Each row comes from the steps of one path. Every step used is in the known rows, and no mark comes twice. Write the path behind each row, first mark first.
Known rows:
bifo/zemu: [-0.74 -0.51 -1.57 -1.30 -0.85  3.18  0.48  1.01 -3.03 -1.16 -1.61 -0.10
  0.07  0.50 -1.20 -2.45 -0.49 -0.53  1.34  2.39]
vukisi/pobi/fekif/bifo/sovor: [-2.41  3.10 -1.47  1.66  2.78  2.86  1.66  0.70  3.28 -0.43 -0.17 -0.48
 -0.29 -0.06 -1.31 -1.49 -2.14 -1.99  2.48  0.19]
mufubu/pobi/vukisi/bifo: [ 0.98  0.78 -0.76 -0.33  2.54  3.27  1.05 -0.13 -4.45  2.20 -0.57  1.27
 -1.79 -1.68  0.47 -2.36 -1.08 -1.83  0.96 -0.36]
vukisi/bifo: [ 0.32  0.86 -2.10 -0.68  0.65  1.71  0.08  0.62 -0.43  0.02 -1.86  1.12
 -0.92  0.17 -1.03 -3.16 -0.56 -1.27  2.22  0.80]
mufubu/bifo/zemu/pobi: [-0.27  0.41 -1.52 -0.63 -1.12  3.31  1.34 -0.02 -2.95 -1.33 -0.87 -0.95
 -0.03  0.39  2.83 -2.43 -3.61 -1.21 -0.80  1.28]
vukisi/pobi/zemu/bifo/sovor: [-0.67  1.59 -0.91 -2.04  1.28  4.50 -0.07 -0.10  1.35  0.42 -1.14  1.14
  1.10 -1.70  1.19 -2.07 -2.14 -1.19  1.35  0.67]
vukisi/bifo/zemu: [ 0.18  0.64 -1.92 -2.14  0.77  3.37  0.40  1.36 -4.56 -0.65 -1.18  1.37
 -1.38 -0.06 -0.41 -3.46 -1.49 -0.60  2.22  1.98]
zemu/bifo: [-0.83  0.28 -2.24 -1.49 -0.34  2.91 -0.17 -0.53  0.95  0.41 -1.02 -0.08
  1.27 -0.02 -0.76 -3.30 -0.67 -2.16  1.12  1.85]
mufubu/pobi: [ 0.99 -1.20 -1.48  1.72  0.92  1.59  0.39 -0.34 -1.22  0.39 -0.67 -0.23
 -0.60 -0.16 -0.95 -1.46 -0.20 -1.29  0.27  0.36]
mufubu/bifo: [-0.05 -0.08 -2.08  0.26 -1.64  1.85  0.81 -0.41  0.97 -1.42 -0.35 -1.00
  1.24  1.07  0.73 -2.47 -1.24 -2.40  0.74 -0.78]
vukisi/bifo/zemu/pobi/fekif: [-1.69  1.92 -1.21 -1.33  2.46  2.47  1.82  1.29 -7.03 -0.97 -2.86  1.16
 -1.75 -0.37  0.11 -3.71 -3.30 -1.14 -0.11  2.57]
vukisi/pobi: [-1.37  1.08 -1.62  0.43  1.50  1.33  0.70  0.48  0.67  1.20 -0.41  0.59
 -0.86 -0.08 -0.75 -2.28 -0.94 -1.19  1.69  1.83]
fekif/bifo/vukisi/pobi: [-2.06  2.92 -1.17  2.32  1.35  2.26  0.66  0.03  2.53  2.17  0.81  0.06
 -2.67 -0.97 -2.41 -2.15 -3.64 -0.18  3.49 -0.14]
bifo/vukisi: [ 0.10  0.00 -0.87  0.96 -0.81  1.68 -0.27 -0.44 -1.23 -1.41 -1.71 -0.79
 -0.28 -0.28 -3.42 -1.97 -1.86  0.06  1.70  0.37]
zemu/pobi/fekif/bifo: [-3.19  2.93 -1.41  2.15  2.05  0.45  1.96  0.53  1.58  1.34 -1.82 -0.65
 -1.36  1.04 -1.15 -2.08 -2.01 -2.13  0.24  0.61]
fekif/bifo/sovor: [ 0.11  1.14 -1.98  0.82 -0.64  4.20 -0.07  0.17  5.12 -1.19 -1.09 -1.47
  0.21  0.88 -2.13 -0.84 -0.42 -0.81  2.81 -0.06]
zemu/pobi/vukisi: [-0.75  1.29 -0.31 -0.26  0.63  2.55  1.18 -0.37 -1.78  1.60 -2.43 -0.50
 -0.87 -0.23  0.07 -1.53 -0.64 -1.24 -0.44  1.21]
vukisi/bifo/sovor: [ 2.19  0.70 -1.89 -1.09  0.22  4.17 -0.74  0.31  0.38 -2.65 -1.91  0.23
  0.33 -0.34 -1.28 -1.98 -0.76 -0.67  2.55  0.44]
fekif/bifo/vukisi/pobi/zemu: [-2.59  2.82 -0.11  2.06  1.73  1.81  0.73  0.63  1.73  3.11 -0.67  1.29
 -2.71 -1.28 -1.41 -1.96 -3.66  0.06  3.05 -1.66]

Which path is each row?
[-1.83  1.96 -1.64  0.43  0.44  3.15  1.19  0.89 -0.08  1.54 -1.39 -0.29
 -2.31  0.48  0.06 -1.93 -2.52 -0.37  1.39  1.95] : fekif/bifo/zemu/pobi
[-0.59  0.35 -1.27 -0.80  0.20  2.91  0.70  0.67 -3.36 -0.21 -2.86 -0.15
 -1.07  0.18  0.11 -2.02 -1.66  0.00 -0.30  3.29] : bifo/zemu/pobi
[-0.96  0.93 -0.51 -1.64 -1.03  4.82  2.27 -0.30 -4.95  0.16 -0.78 -0.72
 -0.12 -0.42  3.71 -2.36 -3.50 -1.68 -1.11  0.60] : mufubu/bifo/zemu/pobi/vukisi
[-1.37  1.15  0.31  0.91  1.26  1.51  0.45  0.35 -1.57  1.02 -1.35  1.36
 -1.52 -1.53 -1.39 -2.06 -2.87  0.21  1.55 -0.82] : bifo/vukisi/pobi/zemu
[-2.84  2.00 -0.94  2.42  0.83  1.01  1.27  0.10  0.21 -0.40 -0.92 -1.15
 -0.95  0.30 -3.81 -2.40 -2.85 -1.30  2.11 -0.93] : pobi/fekif/bifo/vukisi
[-1.56  1.43 -0.63  3.94  2.16  1.33  1.48 -0.38 -1.54  0.11 -0.13 -0.89
 -1.59 -0.71 -3.13 -1.87 -3.55 -1.34  1.14 -1.65] : mufubu/pobi/fekif/bifo/vukisi
[-0.21 -0.45 -0.90 -0.50  1.19  2.81  0.23 -0.50 -1.67  2.03 -1.03  1.21
  0.44 -1.24  0.83 -2.47 -1.29 -1.94 -0.33 -0.44] : mufubu/pobi/zemu/bifo
[-0.85  1.24 -0.69  1.26  1.23  2.08  0.15 -0.28 -1.10  0.41 -0.43  0.18
 -1.43 -1.14 -2.16 -2.22 -2.88  0.12  2.29  0.91] : bifo/vukisi/pobi
[ 0.28  0.41 -1.04 -2.10 -0.40  5.02 -0.75 -0.27  1.09 -1.26 -2.15  0.08
  2.43 -0.73  0.01 -1.99 -0.76 -1.32  0.99  0.00] : pobi/zemu/bifo/sovor
[-2.48  1.85 -0.39  1.74  2.36  0.64  1.35  0.13 -3.06 -0.83 -0.99 -0.04
 -0.93 -1.07 -2.65 -2.71 -3.37 -1.03  1.28  0.66] : bifo/vukisi/pobi/fekif
[-0.19  2.35 -0.63 -1.23  2.00  3.10  1.14  0.01 -3.10  2.34 -2.24  0.99
 -1.93 -0.92  0.86 -2.52 -1.99 -1.33  0.48  0.93] : zemu/pobi/vukisi/bifo
[-4.60  3.03 -1.46  0.53  2.61  1.90  2.57  1.75 -1.78  1.31  0.36  0.72
 -1.81  0.03 -0.43 -2.98 -2.95 -1.95  2.16  1.84] : vukisi/pobi/fekif/bifo/zemu
[-0.05  1.38 -1.59 -1.69  1.41  3.26  0.59  1.01 -5.07  0.45 -2.33  1.20
 -2.18 -0.58  0.48 -3.26 -2.79  0.01  0.81  2.82] : vukisi/bifo/zemu/pobi
[-1.49  2.71 -1.23  1.78  1.60  2.85  1.23  0.13  2.49 -1.28 -2.36 -1.66
 -0.09  0.53 -1.20 -0.97 -2.12 -1.39  0.45  0.34] : zemu/pobi/fekif/bifo/sovor
[-1.32  1.82 -1.25 -0.58  1.40  3.14  0.13 -1.10 -0.64  1.09  0.35  0.31
 -0.29 -2.15 -1.16 -3.37 -4.02 -0.87  1.98  1.79] : zemu/bifo/vukisi/pobi
[-2.94  2.28 -0.83 -0.02  2.54  2.06  1.24 -0.72 -2.58 -0.01  0.24  0.33
 -0.02 -1.95 -1.69 -3.98 -4.51 -1.82  1.09  1.51] : zemu/bifo/vukisi/pobi/fekif
[-0.60  1.22 -0.87 -3.22  0.63  4.60  1.18  1.23 -6.73  0.96 -1.67  1.37
 -1.44 -0.99  0.16 -3.36 -1.52 -1.19  1.87  1.36] : pobi/vukisi/bifo/zemu
[-2.86  2.95 -0.50  3.02  1.94  0.98  1.37 -0.23 -0.16  0.20 -1.92 -1.27
 -1.85 -0.22 -2.85 -2.15 -4.05 -0.66  0.61 -0.26] : zemu/pobi/fekif/bifo/vukisi
[-0.34  0.56 -1.32 -0.70 -0.45  3.08 -0.49 -1.21 -0.92 -0.59 -0.90 -0.68
  0.70 -1.14 -2.39 -3.28 -2.63 -0.88  1.40  1.11] : zemu/bifo/vukisi
[-1.05  1.16  0.02  1.04  0.00  1.83  1.06 -0.36 -1.42  0.19  0.28  0.84
 -0.42 -1.49  1.32 -2.43 -4.84 -0.80  0.90 -2.51] : mufubu/bifo/vukisi/pobi/zemu
